Every row comes from one small tree of marks. The marks that hang from a mark follow it in brackets, in alphabetical order. Every link used is in the known rows. Which tree was each row made from?
Known rows
nanoz{duni{vidu} zusuz}: [-1.26  1.31  2.20 -2.38  0.89  1.52 -2.87 -0.13 -1.54  0.55  4.12  2.27
  3.94 -2.31 -0.30  1.65 -0.93 -0.78  0.42]
keze{kuvam}: [ 2.60 -2.19 -0.65  3.34  1.71  1.65  3.00 -2.45 -0.05 -0.71 -2.82  0.02
 -4.64  1.22  3.17 -1.46  1.75 -0.52 -0.86]
kuvam{duni{nanoz{zusuz}}}: [-0.93 -1.06 -0.22 -2.74 -0.64  1.25 -1.54 -0.10  0.06  1.44 -1.85 -0.31
  0.83  0.26 -0.86 -0.27 -1.00 -1.47 -1.23]
nanoz{duni{tatiz vidu} zusuz}: [-1.29  2.69  2.44 -2.49  1.93  0.10 -2.41  1.41 -0.12  0.26  5.93  2.56
  3.77 -1.87 -1.11  1.62  0.87  0.90  1.20]
duni{nanoz tatiz vidu}: [ 0.76  3.15  0.22  1.11 -1.57 -1.65 -1.32  1.48 -2.26 -2.97 -1.99  1.36
 -0.69  0.74 -1.16  1.48  0.47  2.11  0.76]
vidu{duni{nanoz{zusuz}}}: [-1.52  0.37 -0.60 -1.56 -2.63  0.96 -1.47  0.93 -2.03  1.35 -1.13 -0.25
  1.63 -1.90  0.61  0.96 -0.95  0.16  0.13]
kuvam{duni{nanoz vidu} keze}: [-0.05 -0.66 -0.10  0.53 -2.19 -1.17 -0.36  0.18  0.80  0.21 -3.35 -1.19
 -0.19  3.29 -1.05 -2.10 -3.61 -0.11  1.46]
nanoz{duni zusuz}: [-0.61  0.06  1.58 -1.79  1.70  2.09 -2.07 -0.08 -0.29  2.21  4.41  1.33
  2.70 -2.02 -0.37  0.60  1.13 -1.03 -1.40]
nanoz{duni zusuz{tatiz}}: [-0.03  0.05  1.55 -1.52  1.70  0.44 -0.11 -0.37  1.10  2.59  6.54  0.41
  1.45 -1.95 -2.70  1.29  1.84  0.33 -0.77]
zusuz{vidu{duni}}: [-2.13  0.54 -1.00  0.62 -0.30  0.09 -1.72 -0.60 -2.55 -2.08  0.93 -0.43
  2.46 -3.47  3.32  1.86 -0.70 -0.90 -0.09]
duni{nanoz vidu}: [ 0.68  1.48 -0.26  1.19 -2.89  0.12 -1.94 -0.33 -3.93 -2.39 -4.47  0.93
 -0.44  0.33 -0.17  1.54 -1.83 -0.08 -0.19]
vidu{duni}: [-0.50 -2.31 -1.41  1.59 -1.16  0.35  0.27  0.02 -2.00  0.36  0.58 -0.02
 -0.42 -2.50  0.77  0.45 -0.79 -1.80 -0.36]
zusuz{tatiz}: [ 1.91 -2.87 -0.52  3.34  0.13 -1.78  2.90 -1.77 -0.21  0.38  2.21 -0.89
 -3.93 -0.47 -2.28  1.09  2.28  0.00 -1.63]
zusuz{nanoz tatiz vidu}: [ 0.87  0.73 -1.88  1.84  0.70 -2.15  2.81 -0.09  0.81 -3.03  1.33 -0.92
  0.31 -1.59 -0.59  1.84  0.32 -0.67 -1.83]
nanoz{zusuz}: [-1.00 -2.06  1.35 -0.26  0.58  0.45 -0.40 -1.41 -1.51  1.84  1.03  0.34
  0.09 -1.14  0.95  0.90  1.80 -0.54 -1.36]
keze{kuvam{duni}}: [ 1.80 -2.85 -0.90  1.31  2.14  1.99  2.74 -2.16  1.65 -0.22 -2.55 -0.22
 -3.58  1.40  2.39 -2.22  0.10 -1.86 -0.38]
kuvam{duni{tatiz vidu} keze}: [-0.48 -1.47  0.67  1.31  0.58 -3.05  1.22  0.83  2.60 -0.03  1.27 -0.52
 -0.71  2.68 -1.26 -2.24 -1.43  0.57  2.40]
vidu{duni{nanoz}}: [-0.03 -0.14 -1.80  0.68 -2.84  0.97 -0.98  0.77 -2.33  0.11 -2.07 -0.41
 -0.04 -1.51  0.32  0.43 -1.18 -0.68 -0.46]
vidu{duni{nanoz{zusuz} tatiz}}: [-1.54  1.74 -0.34 -1.57 -1.44 -0.50 -0.96  2.43 -0.52  1.04  0.83 -0.02
  1.38 -1.39 -0.16  0.82  0.99  1.91  0.84]
duni{nanoz{zusuz} vidu}: [-1.07  2.09  1.22 -1.56 -2.58  0.19 -2.65 -0.34 -3.53 -0.85 -3.14  0.94
  1.56 -0.12  0.26  2.11 -1.47  1.00  0.48]

Which tree is each row?
[ 0.95  0.40 -0.06 -1.34  1.96  1.17  1.74 -0.11  2.85  0.22 -2.39 -0.18
 -2.10  2.22  1.59 -1.93  1.50  1.05  0.68]	keze{kuvam{duni{nanoz{zusuz} tatiz}}}
[-3.72  0.72  0.97 -2.28  0.14  0.31 -2.03 -0.69 -1.89  0.30  2.17 -0.27
  3.96 -3.53  3.17  2.21  0.21 -0.04  0.39]	nanoz{zusuz{vidu{duni}}}
[ 2.04 -0.10 -0.98  0.45  1.71  1.12  2.25 -0.19  2.50 -0.79 -3.21 -0.26
 -3.38  2.47  1.28 -2.28  1.23  0.35  0.29]	keze{kuvam{duni{nanoz tatiz}}}
[ 3.33 -0.49 -2.04  2.08  0.98 -0.58  3.43  1.09  2.11 -0.37  3.51  0.26
 -0.91 -0.98 -4.16  0.02  0.31 -1.84 -2.44]	zusuz{nanoz{duni} tatiz}
[-2.14  0.32  1.55 -1.17  1.03 -1.47 -0.03 -1.84 -0.32  0.33  3.66 -0.91
  1.42 -2.01  0.81  2.85  2.18  1.46 -0.33]	nanoz{zusuz{tatiz vidu}}
[-1.11  0.42 -0.61 -1.41 -2.61 -0.08 -0.20  0.79 -1.00  1.58  0.25 -0.85
  0.85 -1.83 -0.84  1.30 -0.46  1.16  0.45]	vidu{duni{nanoz{zusuz{tatiz}}}}
[-0.70  2.19  1.24 -1.41 -2.65 -0.99 -0.97 -0.47 -2.40 -0.58 -1.39  0.23
  0.62 -0.06 -1.56  2.71 -0.90  2.18  0.99]	duni{nanoz{zusuz{tatiz}} vidu}
[-0.45 -2.85  0.25  1.39 -0.54 -1.49  0.78 -0.69  1.08  0.45 -0.69 -0.86
 -0.44  2.32 -0.43 -2.23 -3.16 -1.24  1.59]	kuvam{duni{vidu} keze}
[ 2.04 -1.14 -1.30  0.45  0.88  2.33  1.79 -1.43  1.39 -0.51 -4.70 -0.56
 -3.27  2.15  1.89 -2.21 -0.36 -0.95 -0.36]	keze{kuvam{duni{nanoz}}}
[-1.77  0.01  0.64 -1.80 -0.85 -0.66 -1.22  0.05  2.03  1.83 -1.67 -2.26
  1.88  2.67  0.63 -1.99 -1.54  0.80  0.76]	kuvam{duni{nanoz{zusuz{vidu}}} keze}
[-1.43  2.38  0.65 -1.61 -1.21  0.69 -2.88 -0.45 -2.34 -0.43 -2.32 -0.40
  2.13 -0.68  1.78  1.82  0.98  1.11 -1.25]	duni{nanoz{zusuz{vidu}}}
[ 2.66  0.56 -1.57  1.90  1.79  0.28  1.35  2.67  1.42 -1.19  2.31  1.60
  0.51 -0.82 -2.17 -0.86  0.82 -2.32 -2.64]	zusuz{nanoz{duni{tatiz}}}
[ 0.97  1.86  0.66  1.06  1.50 -0.09 -1.59  1.26 -0.75 -1.80  4.35  2.51
  1.16 -1.61 -1.67  0.83  0.53 -0.36  0.27]	nanoz{duni{tatiz vidu}}
[-2.24  3.73  2.14 -2.78  3.24  0.35 -3.16  1.20  0.66 -0.14  6.77  1.32
  5.12 -2.73  0.77  1.67  2.82  1.29 -0.06]	nanoz{duni{tatiz} zusuz{vidu}}
[ 0.30  0.48  0.48 -0.68 -1.55 -0.38  0.00 -0.51 -0.91  1.48 -0.92 -0.88
 -0.91  0.36 -1.65  1.26  1.66  1.77 -1.30]	duni{nanoz{zusuz{tatiz}}}
[-0.10  1.26 -1.43  0.69 -1.73 -0.63 -0.47  2.36 -0.82 -0.26 -0.17 -0.04
 -0.19 -1.18 -0.54  0.39  0.66  1.20  0.33]	vidu{duni{nanoz tatiz}}
[ 0.73 -0.61 -0.33  1.18 -0.28 -2.14  0.85  1.68  3.44  1.30 -1.04 -1.71
 -1.59  4.15 -1.94 -3.26  0.31  1.39  0.56]	kuvam{duni{nanoz tatiz} keze}
[ 1.47 -0.05 -0.81 -0.02  0.30  1.87  1.17 -1.45  0.50 -1.74 -5.08  0.15
 -2.26  1.90  2.02 -1.44 -1.96 -0.75  1.15]	keze{kuvam{duni{nanoz vidu}}}
[ 0.27 -2.83  0.09  2.08  1.43 -2.50  2.10  0.70  3.77  1.60  1.69 -1.43
 -2.04  3.03 -1.27 -3.28  0.69  0.22  0.61]	kuvam{duni{tatiz} keze}
[ 0.72 -2.01 -0.65  1.08 -1.44 -0.63  0.47  0.10  1.99  1.75 -2.84 -2.08
 -1.41  3.63 -1.06 -3.11 -1.59 -0.36 -0.21]	kuvam{duni{nanoz} keze}
[ 1.20 -1.73 -0.46  0.75  1.51  1.54  2.02 -2.10  0.77 -1.49 -2.85  0.41
 -2.45  1.13  2.50 -1.32 -1.69 -1.78  1.23]	keze{kuvam{duni{vidu}}}
[ 1.19 -0.74 -0.22  0.72  2.53  0.33  2.38 -0.89  1.90 -1.77 -1.34  0.64
 -2.68  1.39  1.86 -1.53 -0.14 -0.33  1.76]	keze{kuvam{duni{tatiz vidu}}}
